Each row was made from one path, in order. Every step used is in the known rows, and no mark comes twice. Write each row's path.
In the rows, 128 means zero.
Known rows
mese muro tigi: [118 145 131 129 119 106  46  85 131 132 125 173 141 128 155 136 137 135
 145 141 131 167 147 132  52]
mife tigi muro mese: [151 156 114 157 133  96 143 120 137 118 140 162 142 134  90 121 146 143
 106  83 142 129 160 105  82]
tigi bilu bosi: [ 95 119  87 144  98 141 118  95 135 158 152 177 137 113 113 142 101 155
 110 137 125 151 132 134  75]
fomu bilu tigi: [ 90 146  97 160 122 171 116  90 107 128 128 160 138  95 140  83 161 143
 138 142 107 167 141 144 118]
muro mese: [140 145 109 126 116 106 128 105 126 117 135 134 130 108 126 135 136 168
 132 123 126 139 129 123  94]
mese muro tigi soko bosi rufuv: [126 134 112 150 186  99   4  55 128  95 131 184 142 134 142  94  83 161
 156 135 141 145 107 201  47]
nilok tigi bilu bosi: [ 97 141  91 174  93 138 122  98 159 137 151 157 156 128 102 136  85 162
  80 148 116 154 145 126  76]
nilok tigi soko: [129 167 138 145 139  98 116  86 138  73 130 137 150 121 113  96 120 171
 100 143 126 146 138 157 126]
bosi bilu fomu: [ 99 134 121 152 111 125 132  98 131 155 133 148  72 108 133 106 128 124
 146 158 118 151 160 127  65]
fomu bilu bosi soko: [ 80 131  77 167 115 138  78  42 101 132 161 191 157  85 112 111 151 210
 160 119  88 149 141 139  74]
virib tigi soko bosi bilu fomu: [ 95 146  97 173 152 105 122  80 123 113 142 157 111 164 128  66 117 152
 118 150 136 138 121 174  68]
nilok tigi: [117 161 129 156 116 123 124 107 153 108 135 128 141 130 119 112 105 157
 109 138 119 137 153 117 105]
mese muro tigi bilu: [105 132 115 134 125 110  65  91 128 161 128 196 131 143 137 149 128 128
 113 150 143 179 152 131  38]
rufuv bosi bilu fomu: [ 84 123  98 158 110 131 103 111 117 184 132 174  89 106 127  96 130 130
 143 163 122 148 130 125  28]
mese muro tigi soko bosi: [113 140 103 130 186  93  32  71 124 100 129 179 149 135 145 101 127 156
 130 139 145 165 112 185  53]
virib tigi muro mese: [142 165 105 152  87 110 127 114 124 112 135 161 178 162 105 124 145 173
 109  98 153 107 148 106  68]
tigi muro: [115 148 126 134 120 133 114 115 118 133 136 165 138 118 109 120 134 138
 128 109 150 115 156 118  81]
rufuv bosi bilu: [ 90 125 110 149 118 139  87 112 122 181 131 158 106 106 129 100  90 143
 129 144 133 137 105 127  57]
bilu fomu: [113 133 119 134 112 116 129 102 123 131 139 164 105 108 130 114 160 138
 151 146 120 144 157 118  77]
rufuv bosi soko tigi: [107 147 104 157 106  92  36  86  79 142 122 191 157 124 119  96 140 186
 125 137 134 162 132 105  62]
virib tigi: [119 149 128 147  97 120 124 102 126 121 135 151 150 153 134 103 119 164
 126 121 131 120 129 115 106]
muro tigi: [120 135 126 129 121 122  75 114 137 130 132 158 138  97 147 115 138 127
 145 128 133 140 152 128  76]
mese muro tigi mife: [121 156 140 141 120  99  55 101 148 132 115 146 109 113 130 107 159 137
 135 165 135 184 148 125  75]
soko bosi bilu tigi mife: [ 95 163  99 184 144 155 109 123 163 140 122 103  75 104 128  43 102 124
 121 174 147 180 109 138 115]
fomu bilu: [ 88 121 110 151 144 151 124  90 102 147 140 161 124 101 119 111 147 161
 137 123 107 138 145 145 101]

Write each row's path
[102 142 102 138 114 106  65  86  93 146 142 197 148 100 118  96 135 191
 154 127 127 138 103 108  60]
rufuv bosi soko
[ 95 156  83 180  90 113  96  65 141 124 159 180 167 125  98 128 101 198
 102 145 110 162 150 113  67]
nilok tigi bilu bosi soko
[130 141 137 117 143  99  68  94 125  94 130 165 146  94 141  99 154 141
 136 132 142 149 141 164  97]
muro tigi soko
[ 87 153  97 164 119 177 110 103 102 134 127 180 157 104 117  85 180 132
 128 120 131 149 166 133  91]
fomu bilu tigi muro
[108 109  92 164  97 144  43  89 148 157 152 197 148 100 128 133  73 140
 142 142 129 138 144 153  37]
muro tigi bilu bosi rufuv
[ 98 153 105 149 145 143 108  74  95  90 125 163 143  90 133  64 179 155
 128 145 114 177 127 179 137]
fomu bilu tigi soko
[141 149 141 140 164  82 138  87 129  91 136 160 120 122 110  80 134 146
 114 105 128 148 126 155 138]
mife tigi soko
[113 170 118 146  96 150 105 117 123 116 125 162 153 114 128  89 152 118
 126 128 152 148 152 110  97]
bilu tigi muro
[144 158 108 155 105 101  92 121 107 117 114 149 157 139 100 137 156 154
  93 116 160 144 182 110  71]
soko tigi muro mese
[128 157  98 164 165 131  70  79 127  75 134 159 138 109 137  46  82 157
 146 141 139 143  87 194 119]
bilu tigi soko bosi rufuv
[120 126 109 160  92 140  71  75 142 127 154 161 137  94 127 117  61 170
 164 129 112 117 117 150  81]
bilu bosi rufuv
[115 133 105 130 187 112 109  92 117  97 142 153 132 117 124  86 108 164
 121 123 140 131  98 180 107]
tigi soko bosi
[112 124 106 164 138 104 170 113 134 159 146 194  88 139 100 116 148 112
 104 131 119 163 169 110  75]
mife tigi bilu fomu
[128 158 137 160 110 103  99 125 128 125 105 116 103 120 103  91 144 146
  96 159 144 171 160 116 129]
soko tigi mife
[126 159 124 153 109  82  66  74  93 116 125 161 136 127 124 109 141 179
 128 131 133 166 164 111  99]
bosi soko tigi
[100 133 108 148 186 118  61  93 143 122 131 146 116 108 143  81  99 132
 124 139 150 147 120 188  67]
muro tigi soko bosi bilu
[ 92 162 109 174  98 148  85 130 143 163 113 129  92  85 124  42 126 125
 121 185 141 191 100 121  99]
rufuv bosi bilu tigi mife
[128 173 134 167 112  74  73  91 112 114 116 135 107 115  96  85 163 182
 120 153 141 181 163 103 124]
bosi soko tigi mife
[107 134 104 178 198  94 139  86 137 117 142 162  70 135 112  60 118 123
 113 131 123 157 134 172  82]
mife tigi soko bosi bilu fomu
[125 147 138 140 121 115  81 129 155 129 124 132 113  84 121  90 160 131
 135 149 142 156 154 120  99]
muro tigi mife
[124 178  96 160  89 138 110 113 134 126 120 137 132 113 126 102 137 128
 115 137 153 164 153 121  74]
bosi bilu tigi muro mese
[108 137 113 153 102 124 144 106 123 153 140 172 144 168 115 119 112 155
  96 129 141 134 133 116  91]
virib tigi bilu
[109 119  93 168  95 126  16  62 140 157 142 210 148 125 133 150  73 149
 141 152 126 168 138 157  13]
mese muro tigi bilu bosi rufuv
[138 152 106 133 113 118 120 118 122 120 134 157 149 114 101 137 147 158
 121 106 151 121 154 115  69]
tigi muro mese
[114 171 130 143 121 121 103  82 125 100 121 135 109 101 147  62 123 130
 126 162 140 183 117 168 130]
bosi bilu tigi soko
[ 95 138  79 182 188 162  74  63 107  91 135 175 141 101 125  42 108 170
 145 137 121 148  99 214 114]
fomu bilu tigi soko bosi rufuv
[ 86 137  79 185 104 124  50  45  83 130 137 185 163 107 114 111 155 206
 130 128  96 175 171 138  77]
fomu bilu bosi soko tigi
[ 94 135  98 155 175 112 118  82 125 122 140 153  81 115 125  76 121 141
 132 154 132 150 127 185  66]
tigi soko bosi bilu fomu
